What can hang from each mark
Z_795: Z_935
Z_233: Z_64 Z_393 Z_871
Z_64: Z_210
Z_871: Z_233
Z_935: Z_465
Z_465: Z_210 Z_935
Z_210: Z_393 Z_465 Z_871
Z_393: Z_233

Every row comes from one small tree of marks. The marks that hang from a mark follow it in brackets, in the order of their numbers. Every link used is in the known rows. Which tree was each row made from?
Known rows
Z_64[Z_210[Z_393]]: [ 1.277  1.670  2.477  0.538 -1.880  0.884 -0.590 -1.304 -0.357 -0.234
 -0.466  3.763  0.737  0.876  0.941 -2.642  0.454  0.092 -0.240 -2.479]
Z_795[Z_935[Z_465]]: [ 2.090  0.909  3.394  0.325  0.109  0.509 -0.498  1.153  2.089  0.702
 -0.618  0.619  0.042  1.239 -0.607  0.389 -0.060  0.907  0.360  0.726]
Z_210[Z_465[Z_935] Z_871]: [ 2.042 -0.081 -4.928  0.369 -0.832 -1.043 -1.194 -0.278 -0.072  0.313
 -0.259 -0.600  0.879 -0.480  0.104 -1.826  1.903 -1.142  1.044 -1.415]
Z_64[Z_210]: [ 0.996  0.877  2.621  0.651 -1.041  0.619 -0.306 -2.017 -0.244  0.694
 -1.224  3.352  1.473  0.887  0.643 -2.037  1.670  0.132 -0.215 -1.159]
Z_233[Z_393]: [-1.200  0.243  3.479  0.836  0.679 -0.624 -1.235 -0.645 -0.244  1.034
 -0.733  0.591  2.127  0.865  0.388 -0.271  0.677 -0.945 -0.054  0.818]
Z_393[Z_233[Z_871]]: [-0.839  1.403  1.458  1.150  0.598 -1.030 -1.231  1.448 -0.671  1.072
 -3.484 -1.617  2.141  0.660  0.684  0.367  0.952 -0.626 -0.050  2.171]
Z_393[Z_233[Z_64[Z_210[Z_465]] Z_871]]: [-2.294  2.444  1.157  1.189  3.071 -0.675 -0.930 -1.900 -1.264  0.917
 -4.086  2.603  2.850  0.810  1.715 -1.320  3.105  0.194  0.290  1.994]
Z_210[Z_393[Z_233] Z_465[Z_935] Z_871]: [ 1.038  1.487 -6.027  0.625 -1.277 -1.437 -2.706  1.667 -0.691 -0.225
  0.010 -1.305  0.643 -1.034  0.566 -1.279  0.565 -1.478  0.782 -1.512]
Z_210[Z_465]: [ 1.263  0.816  0.520  0.617 -0.199 -0.251 -0.993 -2.297 -0.097  0.550
 -0.512  1.848  1.373  0.272  0.499 -0.094  3.829 -0.349  1.014  0.193]
Z_64[Z_210[Z_393[Z_233]]]: [-0.174  2.475  1.287  0.834 -1.496  0.412 -1.734 -0.316 -0.619  0.142
 -0.906  2.828  1.110  0.406  1.102 -1.539 -0.027 -0.022 -0.339 -1.178]
Z_393[Z_233[Z_64[Z_210] Z_871]]: [-2.656  1.903  2.890  1.316  2.286 -0.564 -0.415 -0.142 -1.245  1.028
 -4.754  1.814  2.170  1.311  1.466 -1.514  0.593 -0.053 -0.443  1.909]
Z_465[Z_935]: [ 1.872 -0.510  2.153  0.593 -1.096 -2.038 -0.220 -0.383 -0.058  0.729
 -1.312 -0.288  1.053  0.550 -0.115 -0.134 -0.111 -1.174  0.112 -0.430]
Z_465[Z_210[Z_871]]: [ 0.620  0.499 -1.531  0.478 -2.559  1.031 -0.235  1.010  0.282  0.740
 -0.474 -1.629 -0.047  0.044 -0.262 -0.371  1.227 -1.168 -0.101 -1.343]
Z_210[Z_393 Z_465[Z_935] Z_871[Z_233]]: [ 2.071 -0.688 -5.715  0.059 -0.374 -1.157 -2.088  0.824 -0.882 -0.731
 -0.169 -0.044  0.335  0.526  0.682 -1.747 -0.399 -1.258  1.416 -2.119]
Z_795[Z_935]: [ 2.601  0.407  2.809  0.588 -0.316  0.492 -0.591 -0.739  1.475  0.616
 -0.683  1.561  0.167  1.363 -0.277 -0.260  0.466 -0.239  0.042  0.527]
Z_871[Z_233[Z_64 Z_393]]: [-4.021 -0.979  4.977  0.845  3.901 -1.219 -1.160 -0.510 -1.229  0.899
 -2.737  1.525  1.625  2.537  0.908  0.744 -0.941 -1.014  0.295  2.552]
Z_465[Z_210]: [ 0.140  0.781  2.368  0.665 -1.961  0.009  0.212 -0.739  0.386  1.144
 -0.583 -0.653  0.745  0.784 -0.239  1.486  1.436 -0.714 -0.032 -0.123]
Z_233[Z_64[Z_210] Z_393 Z_871]: [-2.652  0.940  4.872  1.177  3.618 -0.475 -0.141 -1.057 -1.307  1.158
 -4.182  1.480  3.012  1.653  1.407 -2.962  0.351 -0.154 -0.471  1.652]
Z_935[Z_465[Z_210[Z_393[Z_233] Z_871]]]: [-2.237  2.983 -2.222  0.468 -2.447  0.734 -1.686  4.767  0.490  0.368
 -0.077 -2.730 -0.587 -0.604 -0.108  0.805 -0.571 -0.181  0.067 -1.489]
Z_64[Z_210[Z_465 Z_871[Z_233[Z_393]]]]: [-0.492 -0.088 -2.922  0.300  2.099  1.048 -2.665 -0.847 -1.485  0.656
 -0.591  3.091  2.722  0.812  1.512 -2.824  1.668 -0.196  1.315 -0.797]
Z_64[Z_210[Z_393[Z_233[Z_871]] Z_465]]: [ 0.353  3.102 -1.081  0.933  0.449 -0.175 -1.989 -0.681 -1.167  0.196
 -2.180  1.924  2.775  0.253  1.617 -2.321  2.221  0.420  0.603 -0.371]
Z_210[Z_393[Z_233[Z_64]] Z_465]: [-2.535  2.695  0.511  1.026  1.325 -0.985 -1.679 -1.163 -0.825 -0.316
 -1.384  2.127  0.646  0.206  0.983  0.745  1.843 -0.929  0.399  1.011]
Z_935[Z_465[Z_210[Z_393 Z_871[Z_233]]]]: [-0.361  0.558 -2.062 -0.044 -1.529  1.034 -1.182  3.939  0.262 -0.222
 -0.369 -1.866 -0.799  0.957 -0.203  0.554 -1.797 -0.043  0.645 -1.801]
Z_233[Z_64[Z_210[Z_465]] Z_393 Z_871]: [-2.430  1.578  2.596  1.036  4.431 -0.568 -0.511 -2.511 -1.436  0.963
 -3.703  2.541  3.580  1.275  1.789 -2.777  2.527  0.058  0.412  1.975]

Write each row's tree
[ 2.976  0.719 -5.589  0.296 -1.685 -0.906 -1.560  0.457 -0.418 -0.691
  0.581 -0.743  0.170 -0.597  0.415 -2.662  0.902 -1.208  0.588 -2.587]  Z_210[Z_393 Z_465[Z_935] Z_871]
[ 1.928  1.127 -3.575  0.410 -0.844  1.623 -1.469 -1.758 -0.534  0.276
 -0.145  3.200  1.332 -0.298  0.907 -3.545  3.750  0.082  0.870 -2.213]  Z_64[Z_210[Z_465 Z_871]]
[-0.634  1.437  3.253  0.899  1.205  0.125  0.284 -0.803 -1.050 -0.455
 -3.608  2.419  1.088  1.668  1.337 -3.278 -0.117  0.085 -0.827 -0.380]  Z_233[Z_64[Z_210[Z_393]] Z_871]
[-3.450  2.519  2.656  1.150 -0.407 -0.723 -0.609  0.329 -0.496  0.289
 -1.434 -0.500 -0.336  0.714  0.463  1.999 -0.614 -1.069 -0.558  1.116]  Z_465[Z_210[Z_393[Z_233[Z_64]]]]
[-0.577  0.570 -0.147  0.727  0.031  1.273 -0.190 -0.702 -0.692 -0.064
 -1.933  3.231  0.177  0.568  0.860 -3.333  1.093 -0.415 -0.446 -1.631]  Z_233[Z_64[Z_210[Z_871]]]
[-3.488  0.402  4.862  1.245  3.765 -1.265 -0.229  0.054 -1.043  0.836
 -4.218 -0.549  2.523  1.696  0.848 -1.035  0.121 -0.839 -0.356  2.854]  Z_233[Z_64 Z_393 Z_871]
[-3.058  1.372  3.032  1.335  2.499 -1.540 -0.589  0.869 -1.023  0.944
 -4.703 -0.901  1.637  1.228  0.878  0.359  0.542 -0.774 -0.329  3.035]  Z_393[Z_233[Z_64 Z_871]]
[-1.025 -1.150 -0.721  0.514  1.479  0.045 -2.428  1.575 -0.898  0.563
 -1.294 -0.327  1.521  1.209  0.546 -1.185 -0.804 -1.413  0.650  0.496]  Z_210[Z_871[Z_233[Z_393]]]
[-0.484  1.405 -0.703  0.613 -0.677  1.751 -0.543 -0.014 -0.867 -0.950
 -1.255  3.321 -0.691  0.612  1.038 -4.133 -0.072 -0.451 -0.816 -2.636]  Z_233[Z_64[Z_210[Z_393 Z_871]]]
[-1.349  0.138 -0.939  0.439 -0.093  0.586 -0.717  1.574 -0.813 -0.624
 -1.381 -0.353 -1.225  1.727  0.447 -0.021 -1.565 -1.414 -0.052 -0.651]  Z_465[Z_210[Z_393 Z_871[Z_233[Z_64]]]]
[ 1.378 -0.851 -3.694  0.131 -1.936 -0.904 -0.984  2.594 -0.413 -0.100
 -0.483 -2.317 -0.472  0.954  0.011 -0.385 -3.169 -1.505  0.373 -2.350]  Z_465[Z_210[Z_393 Z_871[Z_233]] Z_935]
[-2.932 -0.681 -1.390  0.578  4.127 -0.135 -2.292  0.041 -1.505  0.278
 -1.772  1.106  1.474  1.210  1.078 -0.834  1.187 -1.195  1.055  1.515]  Z_210[Z_465 Z_871[Z_233[Z_64 Z_393]]]
[ 1.156  1.644  3.521  0.239 -0.842  0.680  0.317  1.297  2.425  1.422
 -0.255 -0.446 -0.205  1.101 -0.915  2.071 -0.053  0.791  0.306  0.647]  Z_795[Z_935[Z_465[Z_210]]]
[-0.317  0.981 -0.828  0.211 -2.141  1.039 -0.157  2.936  0.935  0.795
 -0.321 -2.304 -0.228 -0.053 -0.531  0.385  0.829 -0.074  0.379 -1.201]  Z_935[Z_465[Z_210[Z_871]]]
[ 1.512  1.165 -0.908  0.100 -1.441  1.751 -0.253  3.298  2.308  0.950
  0.020 -1.544 -0.833  0.513 -0.921  0.119 -0.124  0.602  0.440 -0.408]  Z_795[Z_935[Z_465[Z_210[Z_871]]]]
[-1.543  1.708 -0.938  0.957  1.142 -2.591 -1.460 -0.573 -0.831 -0.089
 -1.486  0.523  0.710  0.152  0.925  0.436  0.435 -1.604  0.500  0.648]  Z_210[Z_393[Z_233[Z_64]] Z_465[Z_935]]
[ 2.238  0.525 -0.659  0.414 -0.530 -1.254 -0.533 -3.128 -0.479  0.729
 -0.700  3.011  2.187  0.185  0.791 -2.105  2.222  0.101  0.942 -1.444]  Z_64[Z_210[Z_465[Z_935]]]
[-1.975  3.037  1.404  0.759 -0.733 -0.652 -0.701  3.851  0.297  0.902
 -2.292 -3.515  1.154  0.469  0.221  1.516 -0.672  0.166  0.142  0.845]  Z_935[Z_465[Z_210[Z_393[Z_233[Z_871]]]]]
[ 1.755  1.893 -1.624  0.013 -2.231  2.028 -0.687  3.787  2.166 -0.153
  0.641 -1.464 -1.545  0.512 -0.801 -0.540 -1.473  0.469 -0.015 -1.893]  Z_795[Z_935[Z_465[Z_210[Z_393 Z_871]]]]
[ 1.723  2.010  2.588  0.119 -1.606  0.962 -0.091  1.910  2.238  0.382
  0.593 -0.341 -0.866  1.121 -0.720  1.231 -1.137  0.946  0.031 -0.563]  Z_795[Z_935[Z_465[Z_210[Z_393]]]]
[-0.395  2.219  1.199  1.104 -0.122 -0.891 -1.542  1.682 -0.736  0.168
 -2.750 -1.765  1.410  0.697  0.856 -0.601 -0.211 -0.740 -0.401  0.685]  Z_210[Z_393[Z_233[Z_871]]]
[-1.204  2.489  1.433  0.992 -1.054 -0.676 -0.941  2.107 -0.385  0.692
 -2.306 -2.956  1.330  0.665  0.564  0.950 -0.298 -0.752 -0.245  0.748]  Z_465[Z_210[Z_393[Z_233[Z_871]]]]
[ 1.231 -0.017 -1.250 -0.102 -0.216  1.501 -0.923  3.564  1.771  0.837
 -0.372 -1.170 -0.638  1.579 -0.727  0.904 -1.683  0.523  0.959  0.194]  Z_795[Z_935[Z_465[Z_210[Z_871[Z_233]]]]]
[-0.817  0.136 -3.322  0.427  1.560  0.404 -1.850 -0.128 -1.179 -1.170
 -1.204  1.971 -0.352  1.168  0.943 -1.387  0.660 -1.053  0.892 -0.605]  Z_210[Z_393 Z_465 Z_871[Z_233[Z_64]]]
[-0.312  1.673  0.223  0.965 -1.161 -2.664 -0.631  2.534 -0.444  0.862
 -2.544 -4.465  1.483  0.488  0.332  0.603 -1.965 -1.079 -0.203  0.153]  Z_465[Z_210[Z_393[Z_233[Z_871]]] Z_935]
[ 0.413  0.441 -3.842  0.544  0.878 -0.718 -0.446 -1.537 -0.898  0.122
 -1.526  2.621  0.931  0.102  0.991 -3.565  1.777 -0.440  0.530 -1.574]  Z_233[Z_64[Z_210[Z_465[Z_935] Z_871]]]
[ 3.297  1.025 -5.411  0.231 -1.727  0.019 -1.436 -0.754 -0.616 -0.534
  0.332  1.974  0.880 -0.435  0.922 -4.570  1.077 -0.296  0.625 -4.067]  Z_64[Z_210[Z_393 Z_465[Z_935] Z_871]]
[-1.572 -1.214 -0.351  0.580  1.469  0.098 -1.054  0.915 -1.052 -0.066
 -2.635  1.079 -0.250  1.701  0.618 -0.657 -0.477 -1.075  0.263  0.534]  Z_210[Z_871[Z_233[Z_64]]]
[-0.903  0.697  3.816  0.995  1.943 -0.208  0.598 -1.439 -0.951  0.596
 -4.487  2.204  1.830  1.776  1.307 -2.679  0.928  0.214 -0.401  0.659]  Z_233[Z_64[Z_210] Z_871]
[-2.387  1.656  1.560  0.955 -0.545 -2.408 -0.263  1.058 -0.438  0.529
 -1.687 -1.224 -0.024  0.524  0.353  2.101 -2.023 -1.472 -0.518  0.461]  Z_465[Z_210[Z_393[Z_233[Z_64]]] Z_935]
[-2.288  2.373 -3.787  0.875  0.757  0.251 -2.352  0.906 -1.030 -0.661
 -1.013  1.026 -0.173 -0.423  1.008 -0.914  1.857 -1.156  0.354 -0.096]  Z_210[Z_393[Z_233[Z_64]] Z_465 Z_871]
[ 0.109  3.311  2.212  0.453 -1.313  0.411 -1.110  2.853  1.909  0.789
 -0.114 -1.090 -0.497  0.613 -0.373  2.272 -1.585  0.442  0.130  0.488]  Z_795[Z_935[Z_465[Z_210[Z_393[Z_233]]]]]
